Each row comes from the steps of one walk. Every step used is in the known rows, and no mark comes twice. Write the walk behind each row, first mark first.
(in the rows, 100 means zero)
Known rows
E, W, V, R, J, C: 92,79,100,121,118,89,129,105,111,75,81,121,98,113,97,109,80,111,92,107,99,91,91,108,82,96,97,83,85,90,106,88,146,102,113,74,101,97,112,104,98,114
W, V: 97,113,96,111,97,107,99,102,96,102,101,114,85,86,96,112,98,108,92,105,98,96,91,106,90,98,109,107,119,117,117,106,101,95,102,111,86,90,95,85,102,80
J, W, V, R: 105,99,111,101,62,97,99,74,91,94,106,123,97,107,90,112,92,119,85,120,98,86,94,97,78,101,117,102,108,103,106,96,92,105,89,97,96,84,137,93,119,107
C, J, W: 130,107,72,79,100,113,76,105,65,120,125,97,85,97,116,99,112,108,92,92,100,81,118,91,122,105,104,113,118,108,108,104,94,118,78,116,104,112,97,80,118,111
X, D, V, R, L: 85,122,124,67,90,100,102,80,114,106,96,83,101,77,100,116,107,115,115,81,117,95,80,98,108,91,92,103,86,80,90,103,76,100,97,76,121,106,119,84,113,125
X, M: 85,117,77,91,108,101,72,116,107,101,118,64,88,92,96,110,131,116,100,83,116,102,96,108,128,94,104,113,81,119,122,92,113,121,95,109,87,102,84,104,101,106
C, J, R: 139,103,81,78,122,134,92,119,74,145,118,88,99,94,102,100,108,98,99,95,114,101,104,98,120,100,99,102,123,98,110,114,108,119,103,131,92,103,79,98,84,101
V, W, J, C: 104,98,102,84,116,90,101,114,97,95,95,93,103,120,108,102,95,96,101,86,107,129,111,112,98,96,104,94,82,105,101,103,111,90,108,106,93,109,81,109,122,88
W, V, R, J, C: 99,85,91,108,106,98,117,112,86,83,83,137,102,99,106,129,85,100,90,97,103,101,95,122,88,87,106,90,83,99,115,93,131,102,114,84,97,97,110,105,110,115
R, V, D: 68,99,111,112,114,100,89,112,92,105,84,97,77,93,107,88,96,76,100,82,98,85,121,86,92,100,94,66,99,115,97,92,87,84,109,105,114,109,87,103,97,117
X, W: 92,127,107,90,87,93,81,118,100,78,101,69,80,91,100,118,115,98,104,94,120,94,104,106,109,94,102,124,108,111,112,93,91,116,89,105,83,100,93,90,92,102
L, R, V, W, E, G: 74,105,105,90,107,89,105,59,158,97,85,135,115,92,84,79,112,48,80,119,68,83,99,98,65,89,82,111,99,84,84,99,95,82,116,85,119,72,98,132,80,76
X, W, E, G: 93,121,95,104,72,81,99,107,132,62,96,104,91,99,86,101,115,79,106,111,93,98,81,111,93,99,84,147,114,82,95,89,107,107,88,78,91,95,98,88,84,88
S, G, E, W, J, R: 112,72,104,124,113,100,104,96,98,122,110,86,153,136,102,69,85,113,124,115,92,111,88,81,128,118,112,88,94,78,76,94,107,97,110,110,104,129,75,121,80,74
L, R: 92,135,100,84,100,126,77,80,105,118,115,94,96,67,97,98,130,93,100,101,109,83,121,99,109,84,97,101,99,131,116,90,91,112,101,122,86,90,75,115,98,88
R, J, W, V, D: 131,71,95,137,79,84,107,118,57,90,112,137,83,97,117,113,86,102,101,100,80,100,123,105,94,109,103,85,116,112,96,101,114,90,87,80,98,128,141,86,119,142
R, J, W, E, G, S: 127,67,73,131,64,96,105,98,99,75,112,136,137,103,104,95,104,78,103,104,57,111,107,108,108,122,93,134,86,94,86,109,93,95,80,87,103,95,131,96,112,116
L, R, J, W, V: 125,85,86,111,84,100,107,87,67,105,127,144,108,74,109,122,109,89,94,111,79,86,108,112,100,85,117,107,117,128,113,98,107,102,88,98,88,103,133,118,115,115
W, E: 103,104,89,89,93,120,89,109,111,94,103,118,93,91,100,105,128,104,102,108,97,100,97,108,117,100,102,114,119,93,108,102,86,102,87,119,86,91,87,100,104,77
D, V: 109,129,94,81,98,115,97,89,95,96,108,85,70,93,90,85,118,112,102,90,99,108,100,106,115,99,92,112,99,106,119,96,74,98,70,127,99,77,109,99,106,93
E, W: 91,116,101,104,116,109,89,101,126,93,104,68,85,97,90,82,114,114,104,94,99,82,104,88,106,106,90,96,100,110,110,90,112,106,94,113,95,92,82,91,98,87
E, W, J, C: 87,93,88,109,127,93,111,119,96,94,106,83,97,124,101,89,97,102,120,88,104,117,97,97,112,99,107,87,86,112,105,89,128,96,100,105,89,115,68,103,116,82
V, R: 88,119,110,87,88,122,78,86,114,93,94,80,97,84,95,102,110,118,89,98,112,90,114,92,90,91,92,84,83,114,110,88,101,116,106,103,95,85,95,90,103,102
X, W, V: 91,118,108,106,81,80,105,111,96,82,97,100,74,91,97,132,98,104,97,116,116,99,84,113,90,97,112,130,128,107,110,104,96,105,96,93,79,95,107,87,88,92
E, W, V, R, J: 92,76,103,131,110,94,118,92,123,73,85,108,102,89,100,110,85,128,80,119,87,95,101,93,68,91,94,75,99,104,100,100,139,104,116,62,99,93,126,86,92,115
X, D, V: 99,141,97,73,89,105,99,83,104,98,90,69,90,89,95,107,108,107,119,80,104,113,94,113,122,99,90,125,114,90,115,114,67,88,83,109,92,100,112,89,106,103
S, G: 94,129,94,101,110,123,77,96,106,107,117,94,112,94,114,102,107,117,113,85,91,75,115,89,110,99,107,100,90,99,115,86,90,93,100,113,104,113,64,94,103,82
S, G, E, W: 86,112,103,116,111,95,77,85,127,97,95,85,120,118,104,66,102,125,107,104,96,64,104,78,127,123,92,100,85,78,91,75,90,101,100,105,119,115,62,99,87,73
D, V, W, J, C: 117,106,100,74,112,84,120,97,93,90,97,96,85,129,101,86,92,102,103,92,101,141,103,116,105,99,98,104,84,92,102,108,90,83,82,110,103,92,110,117,122,88
W, J, R: 124,84,95,99,105,123,106,115,72,124,122,81,121,102,95,105,102,95,117,93,99,136,94,101,110,89,116,88,106,122,103,110,113,101,106,129,76,109,91,113,101,93
L, R, V: 60,111,97,87,118,114,86,79,102,122,102,105,99,72,100,98,119,64,94,95,97,70,107,93,98,76,107,90,98,130,113,91,80,93,109,122,105,85,79,135,92,88
X, D: 89,132,100,83,96,110,80,99,108,103,88,66,107,79,104,125,110,101,119,72,108,98,102,108,117,98,96,113,113,106,116,109,88,97,107,104,83,117,83,81,108,102

Which walk is each row?
87,82,93,111,117,79,97,117,92,92,84,87,109,137,102,69,98,97,111,93,114,112,87,102,131,115,100,94,78,102,90,84,114,103,97,109,101,119,66,111,108,79  G, E, W, J, C
99,129,111,79,86,116,97,70,110,87,94,84,80,94,89,86,108,124,90,104,108,104,104,94,95,91,89,95,83,98,111,95,77,106,82,106,107,68,123,98,102,107  D, V, R
88,102,118,152,96,74,100,91,117,100,82,124,104,125,108,63,73,129,104,127,98,76,109,77,102,140,90,83,106,70,73,86,92,85,110,75,122,132,83,87,76,88  S, G, E, W, V, D
90,127,93,125,82,112,89,85,125,96,99,80,119,90,86,79,98,82,103,88,89,102,109,95,92,118,82,121,67,121,98,105,89,98,105,103,103,79,81,82,94,91  E, G, S
113,79,98,91,95,94,100,99,70,130,124,142,94,87,117,120,91,120,79,114,109,70,88,84,85,99,116,95,112,94,83,105,107,120,100,74,125,110,121,71,121,121  C, J, W, V, R, L
95,84,109,115,80,79,110,110,96,59,80,107,96,81,109,145,89,113,82,120,111,101,98,111,70,79,104,102,106,106,101,103,119,112,111,56,86,100,138,86,85,130  X, W, V, R, J
94,90,106,104,91,76,123,123,84,61,77,121,91,105,109,145,85,96,92,108,123,99,87,128,85,85,107,109,94,90,108,92,125,112,106,66,90,104,122,105,92,127  X, W, V, R, J, C
79,91,121,120,84,82,97,73,133,86,65,105,103,111,83,75,87,127,76,136,112,85,86,86,87,120,91,91,99,86,86,93,102,111,112,84,108,83,108,91,82,83  G, E, W, V, R
78,97,110,82,123,96,90,95,123,97,79,88,96,99,100,99,103,82,81,85,89,84,111,95,83,97,97,90,95,103,100,105,85,84,111,110,120,82,99,112,99,92  R, V, W
104,107,105,112,72,95,102,78,160,81,82,112,125,106,86,82,101,87,89,120,80,118,111,102,81,132,77,130,89,76,77,124,75,90,105,88,107,72,100,91,92,79  V, W, E, G, S
112,97,85,118,52,98,101,82,114,87,113,126,125,115,85,82,106,81,108,115,75,104,98,101,106,131,96,141,94,87,87,108,69,96,74,104,102,81,114,96,111,92  J, W, E, G, S
115,121,110,60,85,88,114,77,138,84,75,101,97,107,96,108,110,111,105,111,94,125,94,119,113,113,86,135,132,44,92,130,54,81,82,94,97,91,131,102,102,91  X, D, V, W, E
112,61,112,109,131,107,116,127,94,134,142,82,118,101,94,94,103,101,129,95,101,112,73,84,109,98,112,75,96,111,77,99,135,104,113,102,103,118,83,108,104,97  E, W, J, R, L
131,87,95,86,76,104,103,79,77,73,110,102,92,100,102,98,106,119,89,96,83,103,112,102,105,91,98,99,82,98,107,91,92,109,63,95,111,86,167,105,125,144  D, V, R, J, W
95,100,83,97,115,104,99,126,71,103,108,98,99,112,111,106,100,92,115,77,108,123,99,112,115,89,114,94,84,123,115,92,116,97,99,117,86,116,66,105,125,86  W, J, C
86,102,102,133,103,84,99,81,124,99,88,118,119,120,100,78,83,128,99,125,93,68,86,86,106,127,103,108,105,74,90,88,93,91,105,95,115,110,76,95,81,65  S, G, E, W, V
99,86,116,106,116,112,104,117,80,133,100,97,94,108,91,87,91,64,114,88,104,96,108,92,101,105,98,71,107,98,93,96,89,89,113,124,109,104,95,125,81,120  J, R, V, D
120,122,101,86,84,88,115,71,155,71,91,118,86,111,77,63,109,95,87,114,70,117,90,109,84,110,70,134,102,61,89,104,90,86,78,90,116,65,128,98,96,78  D, V, W, E, G
92,100,101,103,89,85,94,122,81,77,105,70,96,93,113,120,104,100,108,101,113,127,101,103,98,82,113,109,108,129,99,105,107,104,98,90,76,119,96,88,101,100  X, W, J
118,78,95,69,142,109,105,107,95,142,92,95,105,107,102,97,91,76,79,96,102,96,105,91,96,100,98,91,117,79,91,125,95,100,120,120,122,92,96,121,76,103  C, J, R, V, W
96,62,111,118,114,103,115,122,62,130,103,98,109,111,105,89,78,67,118,94,93,130,107,89,91,92,113,52,106,113,81,109,104,80,121,109,100,121,97,122,91,118  W, J, R, V, D
97,113,111,129,88,97,101,108,91,101,94,120,72,92,102,101,88,109,100,108,105,102,113,98,84,112,94,82,119,111,100,103,100,91,108,93,91,110,99,78,98,105  W, V, D
100,95,92,91,113,114,96,119,91,82,90,102,103,97,110,116,103,98,97,75,110,93,112,113,106,84,92,82,63,106,117,78,129,115,109,95,100,103,95,108,113,125  V, R, J, C
135,89,90,77,136,128,96,138,69,162,137,102,102,77,110,106,114,93,108,84,119,85,86,93,125,98,102,97,110,96,92,107,114,124,109,118,115,115,74,94,95,110  C, J, R, L
116,95,88,92,82,98,101,83,73,111,107,128,91,101,109,111,84,126,70,125,105,87,105,91,81,101,110,99,123,95,100,112,103,115,95,86,105,98,130,77,110,113  C, J, W, V, R
92,138,116,69,77,104,100,63,119,89,76,69,98,91,92,108,101,119,109,92,111,110,98,104,102,93,86,108,99,82,108,110,72,99,93,90,98,91,127,88,101,116  X, D, V, R
75,75,100,89,136,78,112,113,93,99,81,102,106,126,111,102,84,67,96,79,95,116,101,106,88,89,113,83,78,105,97,102,102,75,115,106,112,106,85,128,117,88  R, V, W, J, C
90,63,122,116,99,78,119,131,61,109,96,83,101,115,106,108,77,62,122,102,114,131,100,97,92,90,116,77,116,106,74,108,99,88,116,90,95,129,111,121,76,129  X, W, J, R, V, D
78,105,117,119,95,96,111,74,137,86,88,100,89,100,83,95,88,132,85,128,102,88,95,85,65,103,97,83,106,97,100,99,118,104,111,79,96,77,111,84,89,91  E, W, V, R
119,66,107,98,120,116,105,135,69,143,141,97,122,88,102,114,107,88,126,84,104,119,76,95,114,87,121,81,94,119,88,101,120,104,111,114,98,120,83,107,113,102  W, J, R, L
108,81,78,81,143,122,102,117,68,151,104,98,103,98,105,100,96,69,94,91,103,89,95,95,111,91,107,94,120,98,106,116,98,103,112,130,112,99,83,117,79,101  C, J, R, V
